Each row was made from one path, in order. Every step used is in the known rows, and no mark comes twice. Write each row's path.
Known rows
n p z: [-0.44 -0.18  0.32  0.14  0.06 -0.17 -0.25  0.13 -0.10 -0.18  0.11 -0.15
  0.06 -0.01 -0.23  0.02 -0.03 -0.16 -0.09 -0.42 -0.27  0.59 -0.09 -0.47
  0.16  0.14 -0.46  0.00  0.24]
h e: [-0.17  0.11  0.07 -0.05  0.08 -0.19 -0.35  0.08 -0.04  0.07 -0.01  0.03
 -0.09  0.08 -0.07  0.00  0.41 -0.30 -0.12 -0.13 -0.13 -0.02 -0.06 -0.25
  0.33 -0.04  0.08  0.16  0.21]
a e g: [ 0.05 -0.14 -0.23  0.05 -0.15 -0.12 -0.12 -0.10 -0.16 -0.21  0.16  0.00
 -0.12  0.00 -0.13 -0.18  0.05 -0.28 -0.16  0.12 -0.11 -0.04  0.09  0.12
  0.16 -0.01 -0.22 -0.20  0.18]
n p z e h: [-0.27  0.06  0.14  0.14  0.30  0.08 -0.26  0.11 -0.28 -0.28  0.27  0.08
  0.17  0.03 -0.30 -0.16 -0.09 -0.23 -0.10 -0.46 -0.12  0.79 -0.08 -0.20
  0.16  0.00 -0.35 -0.48 -0.15]
g e: [-0.08  0.20  0.03  0.00 -0.05  0.00 -0.30  0.07  0.02  0.03 -0.05 -0.07
  0.06  0.26 -0.04 -0.04  0.71 -0.09 -0.03 -0.18 -0.39  0.06  0.03 -0.25
  0.29  0.10 -0.02  0.04  0.13]
m e: [-0.06  0.08 -0.06 -0.02  0.04  0.03 -0.25  0.11 -0.07 -0.10  0.14 -0.09
  0.01  0.12 -0.10 -0.10  0.09 -0.26 -0.14 -0.51 -0.13 -0.14  0.08 -0.22
  0.33  0.08 -0.22  0.63  0.04]
q x: [ 0.20  0.01  0.13  0.10  0.23 -0.22  0.01  0.19 -0.17  0.13 -0.02 -0.18
  0.09  0.23 -0.07  0.06  0.43 -0.01 -0.35 -0.57 -0.19 -0.04  0.15 -0.11
  0.18  0.20 -0.48  0.33  0.12]
w p z e h: [-0.22  0.03  0.12  0.13  0.46  0.19 -0.27  0.21 -0.29 -0.27  0.47  0.05
  0.17  0.19 -0.24 -0.03 -0.26 -0.46 -0.18 -0.52 -0.16  0.54 -0.22 -0.17
  0.15 -0.20 -0.11 -0.30 -0.23]
g p: [-0.10  0.08  0.23  0.05  0.14  0.02 -0.23  0.26  0.06  0.07 -0.05  0.03
  0.24  0.19  0.01  0.12  0.40 -0.05 -0.08 -0.19 -0.28  0.01  0.24 -0.48
  0.15  0.10  0.01 -0.04  0.19]
u h e g x: [ 0.38  0.17 -0.14  0.00 -0.38 -0.15 -0.23  0.17 -0.25 -0.02  0.04  0.29
  0.03  0.13 -0.40  0.07  0.20 -0.11 -0.21  0.41  0.23  0.13 -0.26 -0.13
  0.35 -0.12  0.13 -0.36  0.44]
m e g: [ 0.03  0.07 -0.20  0.02 -0.23  0.07 -0.07 -0.05 -0.14 -0.20  0.22 -0.01
  0.01 -0.05 -0.18 -0.09 -0.06 -0.28 -0.13 -0.27  0.05 -0.15 -0.13 -0.16
  0.26  0.08  0.16  0.12  0.11]
b m e: [-0.24  0.08  0.15 -0.18 -0.15  0.08 -0.14  0.05  0.00 -0.08  0.16  0.02
 -0.15  0.08 -0.20 -0.10 -0.13 -0.18 -0.06 -0.43 -0.32  0.07  0.09 -0.15
  0.22  0.10 -0.31  0.76  0.01]
u h e: [-0.06  0.08 -0.05 -0.05  0.09 -0.13 -0.29  0.17 -0.13 -0.06 -0.03  0.08
 -0.15  0.11 -0.24  0.01  0.19 -0.29 -0.12  0.03 -0.04  0.06 -0.08 -0.28
  0.37 -0.13 -0.03  0.12  0.28]
g d m: [-0.18 -0.04  0.13 -0.06  0.27 -0.12 -0.07  0.09 -0.09 -0.09 -0.12  0.06
  0.02  0.14 -0.13  0.02  0.07  0.09 -0.09 -0.40 -0.14  0.24  0.20 -0.02
  0.11  0.09 -0.25 -0.23 -0.02]
b m: [-0.45 -0.04  0.27 -0.16 -0.05 -0.04 -0.15  0.07  0.05  0.02  0.08  0.07
 -0.12  0.09 -0.15  0.04  0.06 -0.10 -0.04 -0.34 -0.43  0.25  0.11 -0.05
  0.14  0.12 -0.38  0.36  0.16]
g b: [-0.22  0.06 -0.03 -0.09 -0.13 -0.05 -0.16  0.18 -0.03  0.14  0.00 -0.07
  0.10  0.07  0.00 -0.11  0.27  0.19 -0.09 -0.34 -0.20  0.32  0.10 -0.17
  0.18  0.08 -0.16  0.33  0.03]
p a e g: [-0.17 -0.16 -0.18  0.02  0.02 -0.18 -0.25 -0.06 -0.15 -0.14  0.13  0.02
 -0.05 -0.07 -0.22 -0.22  0.10 -0.22 -0.16  0.32 -0.11  0.09  0.17 -0.02
  0.04 -0.13 -0.22  0.04  0.28]
b m e a: [-0.38  0.30  0.10 -0.12 -0.11  0.14 -0.06  0.14  0.12  0.00  0.14  0.17
 -0.04  0.02 -0.29 -0.22 -0.21 -0.25  0.03 -0.53 -0.27  0.08  0.20  0.02
  0.17  0.09 -0.16  0.48  0.04]
d m e: [-0.05 -0.01  0.00  0.04 -0.01 -0.11  0.07  0.12 -0.11 -0.13  0.00 -0.14
 -0.14  0.07 -0.15 -0.16 -0.21 -0.14 -0.15 -0.48  0.03  0.14  0.05 -0.10
  0.29  0.12 -0.48  0.61 -0.03]
z e g: [ 0.13  0.09 -0.22  0.01  0.03  0.08 -0.17 -0.06 -0.29 -0.10  0.17  0.20
  0.02  0.02 -0.02 -0.06  0.21 -0.19 -0.12 -0.15  0.02 -0.03 -0.16  0.02
  0.24  0.02 -0.03 -0.33  0.04]
g x: [ 0.07  0.06  0.12 -0.03 -0.04 -0.20 -0.39  0.31 -0.09  0.13  0.04  0.12
  0.23  0.36 -0.16  0.08  0.38  0.06 -0.30 -0.26 -0.22  0.17  0.14 -0.10
  0.29  0.12 -0.42  0.29  0.25]
p z e g b: [-0.03  0.17 -0.30  0.00 -0.19  0.07 -0.06 -0.06 -0.40  0.00  0.12  0.11
  0.03 -0.19  0.06 -0.13 -0.08  0.01 -0.10 -0.10  0.11  0.57 -0.46 -0.22
  0.08  0.01 -0.01 -0.35 -0.04]
z p: [-0.51  0.09  0.20  0.00  0.47  0.05 -0.28  0.20 -0.19 -0.03  0.10 -0.05
  0.15  0.18  0.03 -0.05  0.29 -0.05 -0.01 -0.58 -0.27 -0.01  0.03 -0.15
  0.31  0.14 -0.19  0.22  0.14]
m e g p w: [-0.07  0.21  0.09  0.22 -0.18  0.06 -0.08  0.04 -0.05 -0.01  0.30  0.04
  0.15 -0.23 -0.09  0.04  0.08 -0.28  0.00 -0.06  0.11 -0.12  0.01 -0.55
  0.16  0.08  0.31  0.14  0.29]
m e h: [-0.21  0.19 -0.09  0.01  0.10  0.12 -0.19  0.12 -0.05 -0.19  0.23  0.01
  0.14  0.14 -0.31 -0.16 -0.07 -0.29 -0.18 -0.57 -0.11  0.14  0.10 -0.04
  0.24  0.03  0.07  0.23 -0.14]
w p z e g: [ 0.00 -0.08  0.01  0.15  0.10  0.13 -0.16  0.02 -0.37 -0.28  0.42  0.04
  0.03  0.01 -0.13  0.05 -0.27 -0.44 -0.12 -0.23  0.02  0.25 -0.45 -0.28
  0.18 -0.15  0.00 -0.40  0.02]
n p z e a: [-0.26  0.16  0.09  0.18  0.23  0.03 -0.26  0.21 -0.19 -0.12  0.12  0.13
  0.13 -0.01 -0.19 -0.22 -0.03 -0.26 -0.01 -0.48 -0.12  0.52 -0.04 -0.19
  0.20  0.06 -0.45 -0.37  0.08]
u h: [-0.18 -0.07 -0.04  0.00  0.13 -0.02 -0.22  0.18 -0.13 -0.13  0.04  0.04
 -0.03  0.18 -0.24  0.05  0.02 -0.15 -0.15 -0.29 -0.16  0.12  0.11 -0.17
  0.23  0.03 -0.33  0.24  0.28]
b m e g: [-0.11  0.07  0.01 -0.13 -0.45  0.14  0.03 -0.09 -0.06 -0.17  0.24  0.11
 -0.16 -0.10 -0.28 -0.10 -0.28 -0.21 -0.03 -0.20 -0.14  0.04 -0.13 -0.07
  0.18  0.09  0.03  0.28  0.09]
p z e a: [-0.34  0.30 -0.16  0.11  0.38  0.03 -0.24  0.11 -0.23  0.01  0.06  0.22
  0.07 -0.01 -0.03 -0.14 -0.03 -0.36 -0.10 -0.48 -0.12  0.35 -0.15 -0.07
  0.13 -0.01 -0.34 -0.26  0.08]

Which path is each row?
[-0.13  0.44 -0.01  0.14  0.36  0.14 -0.21  0.27 -0.13  0.11 -0.03  0.26
  0.29  0.02  0.05 -0.07  0.11 -0.27 -0.05 -0.24 -0.13  0.28 -0.02 -0.43
  0.08  0.00 -0.11 -0.54  0.08]	g p z e a
[-0.12  0.32  0.05  0.11  0.39  0.19 -0.23  0.19 -0.23 -0.04  0.12  0.23
  0.33  0.07 -0.07  0.02  0.09 -0.26 -0.14 -0.22 -0.16  0.53 -0.07 -0.39
  0.03 -0.05 -0.04 -0.62 -0.16]	g p z e h
[-0.11 -0.03  0.08  0.03  0.27 -0.14 -0.40  0.23  0.01  0.02 -0.04 -0.02
  0.16  0.14 -0.06 -0.16  0.38 -0.08 -0.12  0.33 -0.32  0.06  0.53 -0.46
  0.02 -0.11 -0.32  0.24  0.21]	g p a e
[-0.45 -0.20  0.39  0.04  0.33 -0.04 -0.37  0.33  0.01 -0.06  0.28 -0.12
  0.16  0.22 -0.29  0.05  0.13 -0.21 -0.12 -0.25 -0.26  0.09  0.15 -0.37
  0.17 -0.16 -0.07  0.51  0.20]	w p a
[-0.03  0.00  0.06  0.22 -0.07 -0.12 -0.12 -0.03 -0.07 -0.02  0.22  0.04
  0.03 -0.19 -0.03 -0.06  0.17 -0.27 -0.06  0.31 -0.03  0.01  0.24 -0.30
  0.04  0.00 -0.03 -0.17  0.37]	a e g p w
[-0.21 -0.02 -0.13  0.01  0.20 -0.07 -0.24  0.06 -0.08 -0.20  0.18  0.01
  0.02  0.19 -0.26 -0.26  0.02 -0.30 -0.22 -0.15 -0.26  0.27  0.32  0.23
  0.12 -0.07 -0.36 -0.09 -0.08]	a e h
[-0.27  0.04  0.08 -0.20 -0.59  0.08  0.14 -0.01 -0.01  0.07  0.11  0.13
 -0.07 -0.15 -0.16 -0.08 -0.09  0.19  0.05 -0.01 -0.17  0.48 -0.13 -0.01
  0.05  0.08  0.05 -0.05  0.08]	e g b m
[ 0.02  0.22  0.06  0.19  0.09  0.10 -0.16  0.03 -0.20  0.09  0.21  0.24
  0.16 -0.18  0.09  0.07  0.35 -0.19 -0.02  0.06  0.10 -0.06  0.02 -0.39
  0.13  0.01  0.15 -0.32  0.21]	z e g p w
[-0.05 -0.15 -0.12 -0.05  0.16 -0.22 -0.08 -0.08 -0.19 -0.23 -0.02  0.11
 -0.07 -0.09 -0.31 -0.25 -0.15  0.03 -0.11  0.32  0.03  0.25  0.29  0.09
 -0.06 -0.13 -0.20 -0.45  0.09]	p a e g d m
[-0.22  0.30  0.02  0.01  0.03  0.12 -0.22  0.08  0.04 -0.06  0.06  0.03
  0.18  0.25 -0.23 -0.11  0.56 -0.13 -0.03 -0.23 -0.32  0.31  0.07 -0.05
  0.23  0.03  0.21 -0.34 -0.09]	g e h
[-0.45 -0.21  0.29  0.15  0.26 -0.05 -0.25  0.20 -0.12 -0.17  0.32 -0.17
  0.06  0.15 -0.19  0.14 -0.20 -0.40 -0.16 -0.49 -0.24  0.36 -0.23 -0.42
  0.16 -0.08 -0.18  0.21  0.19]	w p z
[ 0.28  0.00 -0.09  0.09 -0.17  0.00 -0.11  0.04 -0.06 -0.12  0.06  0.03
  0.10  0.05 -0.06 -0.10  0.17 -0.19 -0.10  0.35 -0.15 -0.08  0.19 -0.24
  0.10  0.00 -0.01 -0.45  0.20]	a e g p
[-0.52 -0.16  0.47  0.19  0.07 -0.19 -0.27  0.11  0.00 -0.03  0.29 -0.13
  0.04 -0.08 -0.21  0.01  0.25 -0.12  0.00 -0.44 -0.17  0.26  0.24 -0.30
  0.23  0.15 -0.39  0.39  0.34]	n p w
[ 0.09  0.17 -0.26 -0.06 -0.51  0.12  0.03  0.04 -0.13 -0.04  0.15 -0.04
  0.07 -0.12 -0.14 -0.23 -0.09  0.07 -0.05 -0.19  0.12  0.09 -0.15 -0.20
  0.24  0.08  0.31  0.22 -0.02]	m e g b
[ 0.18 -0.13 -0.16 -0.01  0.01 -0.13  0.02 -0.14 -0.21 -0.28  0.01  0.08
 -0.13  0.00 -0.20 -0.20 -0.18 -0.04 -0.12  0.13 -0.02  0.17  0.21  0.24
  0.05 -0.03 -0.22 -0.62 -0.02]	a e g d m
[-0.24  0.03  0.15  0.08 -0.02  0.00 -0.18  0.18  0.03  0.05 -0.01  0.13
  0.29 -0.08 -0.18  0.09  0.27 -0.05 -0.05  0.27 -0.08  0.06  0.11 -0.56
 -0.02 -0.02  0.35 -0.35  0.37]	e g p a
[ 0.03  0.08  0.00 -0.09  0.16 -0.02 -0.09  0.10 -0.15 -0.19 -0.02  0.01
  0.01  0.12 -0.18 -0.12 -0.10  0.01 -0.11 -0.48 -0.03  0.04  0.19 -0.11
  0.21  0.09 -0.16  0.17 -0.14]	g d m e
[ 0.02 -0.05 -0.12  0.17 -0.12 -0.10 -0.08 -0.03 -0.18 -0.15  0.08  0.02
  0.06 -0.12 -0.06 -0.06 -0.11 -0.30 -0.11  0.33 -0.11  0.29 -0.07 -0.41
 -0.03 -0.04 -0.07 -0.55  0.24]	a e g p z
[ 0.01  0.22  0.02  0.09  0.33  0.07 -0.29  0.17 -0.25  0.04  0.01  0.14
  0.18  0.06  0.13  0.07  0.24 -0.19 -0.11 -0.16 -0.18  0.29 -0.08 -0.62
  0.12  0.02 -0.22 -0.23  0.03]	g p z e
[-0.51  0.06  0.05 -0.20 -0.16  0.07 -0.04  0.03 -0.22  0.01  0.19  0.06
 -0.02 -0.17 -0.15 -0.44 -0.11  0.27  0.14  0.24 -0.21  0.51  0.12 -0.01
 -0.01 -0.09 -0.23  0.19  0.07]	z p a e g b m
[ 0.09 -0.02 -0.10  0.08 -0.25 -0.03  0.25 -0.03 -0.16 -0.22  0.08 -0.07
 -0.15 -0.10 -0.24 -0.16 -0.34 -0.13 -0.12 -0.26  0.21  0.15 -0.17 -0.04
  0.27  0.11 -0.13  0.13  0.03]	d m e g
[-0.17  0.21  0.07 -0.25 -0.66 -0.03  0.04 -0.06 -0.01  0.14  0.06  0.18
 -0.19 -0.20 -0.16 -0.12  0.06  0.06  0.07  0.27 -0.04  0.43 -0.28 -0.12
  0.17 -0.04  0.34 -0.15  0.11]	h e g b m
[ 0.10  0.10 -0.01 -0.06 -0.07 -0.16  0.02 -0.09 -0.14 -0.11 -0.09  0.19
 -0.10 -0.09 -0.21  0.00  0.04 -0.09 -0.05  0.14  0.18  0.13 -0.17 -0.03
  0.19 -0.05  0.38 -0.80  0.08]	h e g d m
[-0.23  0.07  0.09  0.18 -0.12  0.01 -0.03  0.04 -0.10 -0.06  0.04  0.10
  0.19 -0.15 -0.05  0.19 -0.04 -0.23 -0.08  0.05 -0.07  0.32 -0.28 -0.62
 -0.01  0.08  0.25 -0.67  0.34]	e g p z
[-0.27  0.32 -0.01  0.01  0.11 -0.11 -0.26  0.16  0.07  0.13 -0.06  0.16
  0.01  0.05 -0.15 -0.12  0.35 -0.38 -0.03 -0.18 -0.08 -0.04  0.00 -0.07
  0.29 -0.05  0.22 -0.13  0.27]	h e a
[ 0.00 -0.04 -0.11 -0.20 -0.61  0.02  0.07 -0.09 -0.07 -0.03  0.14  0.03
 -0.22 -0.12 -0.15 -0.31 -0.17  0.12  0.00  0.26 -0.22  0.44  0.11  0.17
  0.01 -0.01 -0.31  0.00  0.04]	a e g b m
[ 0.15  0.08 -0.20  0.00 -0.54  0.00  0.34  0.03 -0.16 -0.08  0.03 -0.11
 -0.10 -0.19 -0.16 -0.29 -0.34  0.19 -0.07 -0.21  0.29  0.39 -0.21 -0.08
  0.22  0.09 -0.07  0.20 -0.11]	d m e g b
[ 0.27  0.20 -0.03  0.00 -0.40 -0.25 -0.28  0.11 -0.16  0.12  0.04  0.24
  0.10  0.14 -0.24  0.08  0.39 -0.13 -0.21  0.28  0.10  0.07 -0.24 -0.10
  0.35 -0.04  0.21 -0.29  0.35]	h e g x
[ 0.01  0.07 -0.16  0.03  0.21  0.00  0.02 -0.13 -0.46 -0.23  0.02  0.25
 -0.03 -0.15 -0.09 -0.03 -0.26 -0.06 -0.12 -0.15  0.16  0.49 -0.34 -0.06
  0.02  0.00 -0.13 -0.91 -0.11]	p z e g d m
[-0.14  0.19  0.16 -0.01 -0.43  0.16  0.08 -0.02 -0.07 -0.14  0.17  0.12
  0.02 -0.22 -0.18  0.04 -0.45 -0.27  0.01  0.03 -0.15  0.36 -0.28 -0.61
 -0.02  0.08  0.18 -0.13  0.17]	b m e g p z
[ 0.17  0.17 -0.20 -0.08 -0.11  0.16 -0.24 -0.05 -0.17 -0.25  0.18  0.16
  0.15 -0.01 -0.22 -0.04  0.00 -0.14 -0.07 -0.29 -0.01 -0.27  0.05 -0.15
  0.17  0.04  0.46 -0.31  0.02]	m e g d
[ 0.14  0.04 -0.02  0.04 -0.31 -0.16 -0.21  0.15 -0.14  0.05  0.12  0.20
  0.21  0.17 -0.25  0.09  0.27  0.03 -0.25 -0.02 -0.04  0.12 -0.09 -0.02
  0.21  0.10 -0.10 -0.26  0.31]	e g x
[ 0.33  0.23 -0.08  0.08  0.01  0.20 -0.16  0.09 -0.20 -0.02  0.08  0.23
  0.21  0.06  0.07  0.01  0.35 -0.10 -0.06  0.07 -0.03 -0.07 -0.06 -0.35
  0.15  0.03  0.20 -0.61  0.04]	z e g p
